Each row comes from the steps of one walk. Every step used is in the known rows, and no mark comes twice. Write the walk behind each row, first mark first.
Known rows:
ragug/mazo/mavavu/tufe/pabed: [-33   2 -19  -1  20 -47  18 -16 -18  19  22   8  -4  -6 -16  16  19 -17
 -22  22   7 -17  -2  -9   4 -34   3]
nemar/megutuk/mazo: [  3  -3 -16 -16  15 -50 -26  10 -33  20  28  10 -11  -2   9 -33   2 -30
 -19  22 -17  21  -7  -2  37 -16 -19]
tufe/mavavu: [-18  14 -24  -4  31 -30  -6   7 -13  44  23 -16  11 -24 -35 -18   9   5
   3   2  -9 -18  -6  15  15 -27  -3]
tufe/pabed/nemar/ragug/mazo: [ -1  26  10 -14  29 -16  13 -12 -45   5   9  14 -12  -3  -8 -15   0   1
 -13  14   0  -6 -31   4   3 -29 -10]
mazo/mavavu/tufe/pabed/nemar: [-47   5 -20  -2  15 -25  -6 -28 -27  12  25  -5  -2  -4 -31   8  13   7
 -41  17 -12 -17  -1  -8 -14 -27 -23]
ragug/nemar/megutuk/tufe/pabed/mazo/mavavu: [-31  12 -28  -7  34 -50 -12 -14 -18  29  35  10  -6  15  -4  35 -16 -13
 -30  42 -14 -17  17  26  39 -35 -10]
mavavu/tufe/pabed/nemar/ragug/mazo: [ -8  19   7 -19  25 -27  12 -19 -46   7  10  20 -12   0 -11  -8   4   1
 -26  13 -10  -4 -26  -6  -8 -31  -7]
tufe/pabed/nemar: [-32   8  -6   1  14  -8  -7 -11 -27   8  23 -17  -4 -13 -21 -10  11   4
 -28  19   4 -16 -16  -4   1 -30 -30]
tufe/mavavu/mazo: [-21  13 -18 -28  46 -39  -3   4 -13  30  13 -16  16 -23 -17  10   0  -2
   9   8  -4 -16 -27  -7  31 -10   8]
tufe/pabed/mazo/mavavu: [-22   8 -24 -11  22 -39  16 -16 -17  33  29 -19   9   0 -15  22   1  -7
 -17  18   9 -37   6  22  36 -23 -15]
mazo/mavavu/tufe/pabed: [-34   3 -18   9   7 -42   5 -20 -17  21  23  -7  -1 -10 -16  15  28 -16
 -25  18  -3 -16   7  -7   1 -32  -3]
pabed/tufe/mavavu: [-17   3 -26 -10  32 -45  -1   1 -17  40  27  -1   6 -34 -36 -12  10  17
 -11  13  -8 -11  -2  12   1 -31 -24]
mazo/ragug/nemar/mavavu: [ -5  27   3  14  35 -36 -37 -22 -24  13   5  18 -29  -7 -14  -4  -3  11
 -11  14 -20 -25  -4   1  21 -28  -1]
nemar/pabed: [ -3   0   0  -1   8 -17  12 -14 -33  24  23 -21 -17 -18 -13  -1   5 -14
 -14  14   3  -4   3  -6  31 -34  -5]
tufe/pabed: [-14   6  -1  12   5 -22   3   3 -18  17  21 -20  -5 -20  -5  -7  25 -21
  -8  20  17 -15 -12  -3  19 -35 -11]
megutuk/tufe/mavavu/mazo/pabed: [-35  -8 -34 -24  52 -41  -1 -22 -10  24  15  -2  30 -12 -19  48   9   0
 -16  37 -14   2 -12  -9  36 -45  -7]
tufe/mavavu/mazo/ragug/nemar/pabed: [-16  13 -19  17  56 -22 -24 -16 -42  19  12  -1  -8  -3 -10  24 -15  -4
  -7  28  -2 -15  -4  18  26 -27  16]
megutuk/tufe/mavavu/mazo/ragug/nemar/pabed: [-24  18 -19   7  62 -30 -30 -20 -47  23  14  17 -11   4 -10  33 -20  -3
 -14  39  -7  -6  -3  26  23 -40  11]
ragug/mazo/pabed: [-11 -20 -17 -17  38 -36  22 -16  -5  19  26   1  -2  -9 -17  18  13 -11
 -33  32   5  -6 -15 -24  37 -48 -18]
ragug/tufe: [  3  11  -2  -7  37 -59 -31  -4 -10  48  31  -5 -21 -21 -23 -11  11 -17
 -51   9 -22 -18 -19  -6  20 -42 -34]
nemar/megutuk/mazo/ragug/tufe: [ 12   5 -16   5  48 -68 -66 -13 -47  47  24  19 -19  -7  -3 -17  10 -25
 -49  17 -32  -1 -28  15  18 -27 -27]
nemar/megutuk/tufe/pabed: [-24   5  -4   6   5 -37 -18  -5 -27  20  29  10 -16 -13   6   6  17 -27
 -17  41 -12  18  -5  -2  22 -49  -6]
mavavu/mazo/pabed/tufe: [-14 -28 -16 -28  33 -57   7 -27  -8  13  24  -1  -2 -31  -7  34  19   2
 -45  35  -6   3 -12 -33  24 -35 -43]
mazo/pabed: [-11 -19 -16  -1  19 -30   1 -21  -3  22  26 -20   1 -16 -17  17  25  -9
 -36  22 -10  -5  -2 -22  32 -46 -28]
pabed/mazo/ragug: [  6  -7  -4 -11  23 -44 -27 -17 -43  50  24 -14 -14  -8  -3   4  13  -4
 -36  -1   3 -33 -27  10  25 -18 -25]
megutuk/nemar/pabed/mazo/ragug/tufe/mavavu: [-23  13 -36   7  64 -38 -29  -7 -52  61  30  -1  18  -6 -31  16  -2   2
 -11  25 -11 -27 -13  52  -3 -44  -9]
mavavu/mazo/pabed/nemar/ragug/tufe: [  1  21  -3 -10  47 -40 -35 -36 -35  22   9  -3   2 -10 -17  16   5   2
 -50  14 -45  -5 -26   0   8 -36 -32]
megutuk/tufe/pabed/mazo/ragug/nemar/mavavu: [-21  25  -3   4  35 -42 -30 -23 -37  13   5  29 -14   7  -8  22  -9  11
 -12  37  -8 -25  -2  19  23 -46  -4]
pabed/nemar: [-23   8  -3 -18  20 -19 -17 -12 -21  22  28 -13 -19 -12 -28 -19   2  11
 -43   6 -15 -14 -17 -13   6 -24 -39]
mavavu/mazo/ragug/nemar: [ -8  17  -2   6  61 -46 -57  -7 -19  21  17  10 -32   1   6  12  -6 -12
 -38  18 -10 -25 -26  -3  24 -18 -10]

Write each row's walk:
[-22  24 -13   3  31 -29 -26 -31 -56   5  -1  19   7  -6 -26  -8   3  18
  -9  24 -11 -15 -18  16   3 -30 -17]
megutuk/mazo/ragug/tufe/pabed/nemar/mavavu
[ -9  18 -30  12  57 -49 -42  -8 -30  62  21  -2   8 -22 -40  -8  11   3
 -18   4 -23 -26 -21  32   4 -33  -8]
mazo/ragug/tufe/mavavu
[-22   4 -21 -33  48 -51   2  -2 -15  29  17  -3  13 -31 -17  15   2   7
  -3  16  -3 -10 -24  -8  20 -13  -8]
pabed/tufe/mavavu/mazo
[-41  -1  -9  -5   8 -22  -7 -18 -28   9  24  -8  -6  -9 -26  -1  18   4
 -43  18  -7 -13 -10 -17 -16 -32 -27]
mavavu/tufe/pabed/nemar
[-11  15   6 -34  27 -42   3 -16 -15  10   1  -4  -4 -23  -6  13   1   1
   9   8  -8 -12 -27 -31  42  -8   8]
nemar/mavavu/mazo
[-23  16 -39   1  41 -49 -27 -17 -35  20  28  15   4   9 -15  -5  -7 -13
 -28  31 -25   1   3  26  21 -17 -19]
ragug/tufe/pabed/nemar/megutuk/mazo/mavavu
[-24  26 -16   1  76 -50 -61  -7 -26  29  16  26 -17   6  -6  21 -13  -3
 -30  30 -18 -18 -22  19  16 -32  -5]
megutuk/tufe/mavavu/mazo/ragug/nemar
[ -9  -5  -8  -3  30 -27 -20 -20 -64  41  32  -9 -12   1   5  19   6  -9
 -23  18  10 -24 -18  27  11 -30 -19]
megutuk/nemar/pabed/mazo/ragug
[ 18  24  15 -22  29 -34  12  -6 -33  22  13  14 -22  -8  -2 -21   2  -9
 -13   3  -6  -5 -29  -1  19 -28  -6]
nemar/ragug/mazo
[-31  -3 -28   7   8 -51  -5 -15 -29  13  24   8   3  -1  -4   7  20 -27
 -21  28 -12   3  11  -2   9 -25   2]
nemar/megutuk/mazo/mavavu/tufe/pabed
[ -1   1  -2  13  21 -41 -43   8   0  21  36   5 -44  -9   7 -12  -6 -26
 -37  25 -41   8   5 -20  36 -23  -4]
ragug/nemar/megutuk
[-26   2 -18 -15  16 -62  -8 -27  -8  38  31   2 -18  -7 -28   8  16  -8
 -48  -1 -30 -15  10 -20   3 -23 -12]
mazo/mavavu/tufe
[  2  17   2   0  14  -8 -18 -38 -40   9   8 -14  -1  -6 -15  -3  14  15
 -35   4 -40   1 -10   3   0 -32 -32]
mazo/pabed/nemar/ragug
[-23 -17  -9 -25   0 -47  16  -4 -24  30  27 -19   8  -4  -6  23  14 -16
 -33  22  16 -29  -4  -8  21 -38 -19]
mavavu/tufe/pabed/mazo
[-28 -17 -30  -7  28 -23 -19 -21 -16  15  25 -10   7 -16 -15  20  -1   2
 -22  28 -45  16  -6 -24  28 -14   1]
tufe/mavavu/mazo/pabed/nemar/megutuk
[-16 -21 -14 -27  29 -56  14 -36 -12   5  14   7   2 -33 -12  37  17  13
 -28  34 -10   2  -8 -35  26 -34 -32]
nemar/mavavu/mazo/pabed/tufe
[-26   7 -24 -20  59 -44   1  -3 -20  17  14   3   9 -22 -15  28 -15   6
  -3  31  -2  -9 -10   1  25 -22   1]
ragug/nemar/pabed/tufe/mavavu/mazo
[  3  35 -18   6  44 -41 -28  -6 -31  51  14  -6  14 -20 -36 -15   7   5
  -9   0 -37 -15 -11  35   3 -37  -8]
nemar/ragug/tufe/mavavu
[-23 -12 -39  -5  36 -42   6 -13 -13  34  27  -5  21 -31 -38  11  17  18
 -17  26 -11  -7   5   8   7 -43 -26]
mazo/pabed/tufe/mavavu
[-42  15  -7 -10  21 -18 -16 -16 -35  12  25   5  -8  -5 -21   1   6   5
 -37  32  -4  -4 -14   4  -3 -47 -36]
megutuk/tufe/pabed/nemar
[-39  14 -24 -36  50 -42 -23  -8 -24  27  18  11   9 -12 -15  21 -14   4
  -7  26 -32  11 -23  -5  24 -18   5]
pabed/nemar/megutuk/tufe/mavavu/mazo
[-21   1  -6 -14  22 -62 -23 -28 -25  23  13  20 -20   1 -18  19   3   7
 -41  14 -28 -26   5 -17   6 -33  -5]
pabed/mazo/ragug/nemar/mavavu/tufe
[-24   9 -31  -6  64 -34 -15 -21 -24  22  16  -5  34  -8 -11  44  12  -4
 -10  35 -27  -3 -18   9  11 -46 -10]
megutuk/nemar/ragug/tufe/mavavu/mazo/pabed
[-28  -4 -10 -17  11 -46  10  -7 -21  15  17  -2   6   3  -9  30   1  -4
 -24  33   8 -34   6  -4  24 -42  -9]
ragug/nemar/mavavu/tufe/pabed/mazo
[-30  23 -24 -18  39 -43 -18   0 -21  48  25  11   7 -12 -36  -5   2   7
  -8  19 -19  -2  -5  25  10 -48 -10]
megutuk/tufe/mavavu
[  4  10  -5  -6  59 -65 -54 -21 -32  50  18   2 -18 -20  -8  11  12 -17
 -47   7 -20 -21 -44  -3  20 -23 -20]
mavavu/mazo/ragug/tufe
[-27  -8 -22 -32  15 -67   3 -26 -12  43  33  -4  -7   0 -26  23   7  -4
 -51   4 -21 -27  12 -12  12 -24 -17]
pabed/mazo/mavavu/tufe
[-25  12 -10  14  34 -23 -36 -23 -42  23  21  -5  -8 -12 -24  -2  13   4
 -45  19  -8 -21 -28  10  -9 -34 -34]
mazo/ragug/tufe/pabed/nemar
[-39  -3 -35 -19  59 -29 -16 -29 -16  20  18 -11  25 -10 -39  32  -1  17
 -39  29 -25 -13 -20 -10  14 -34 -27]
ragug/tufe/mavavu/mazo/pabed/nemar
[  1   5   0  -9  39 -45 -38 -22 -38  33  13  -7 -18 -18   7   9  16 -12
 -22  -2  -4 -17 -44 -11  24  -2  -5]
mavavu/mazo/ragug
[-14   7 -22 -25  27 -48   7 -16 -13  43  33 -17  -3   0 -21  16  -5  -2
 -29   6  -4 -36   4  15  39 -17 -23]
pabed/mazo/mavavu
[-27   7 -18 -18  22 -22   0 -35 -32  -4   5   8  14  -4 -33   2   1  26
 -12  25 -18  -4  -1  -9  20 -34 -24]
megutuk/mazo/pabed/nemar/mavavu
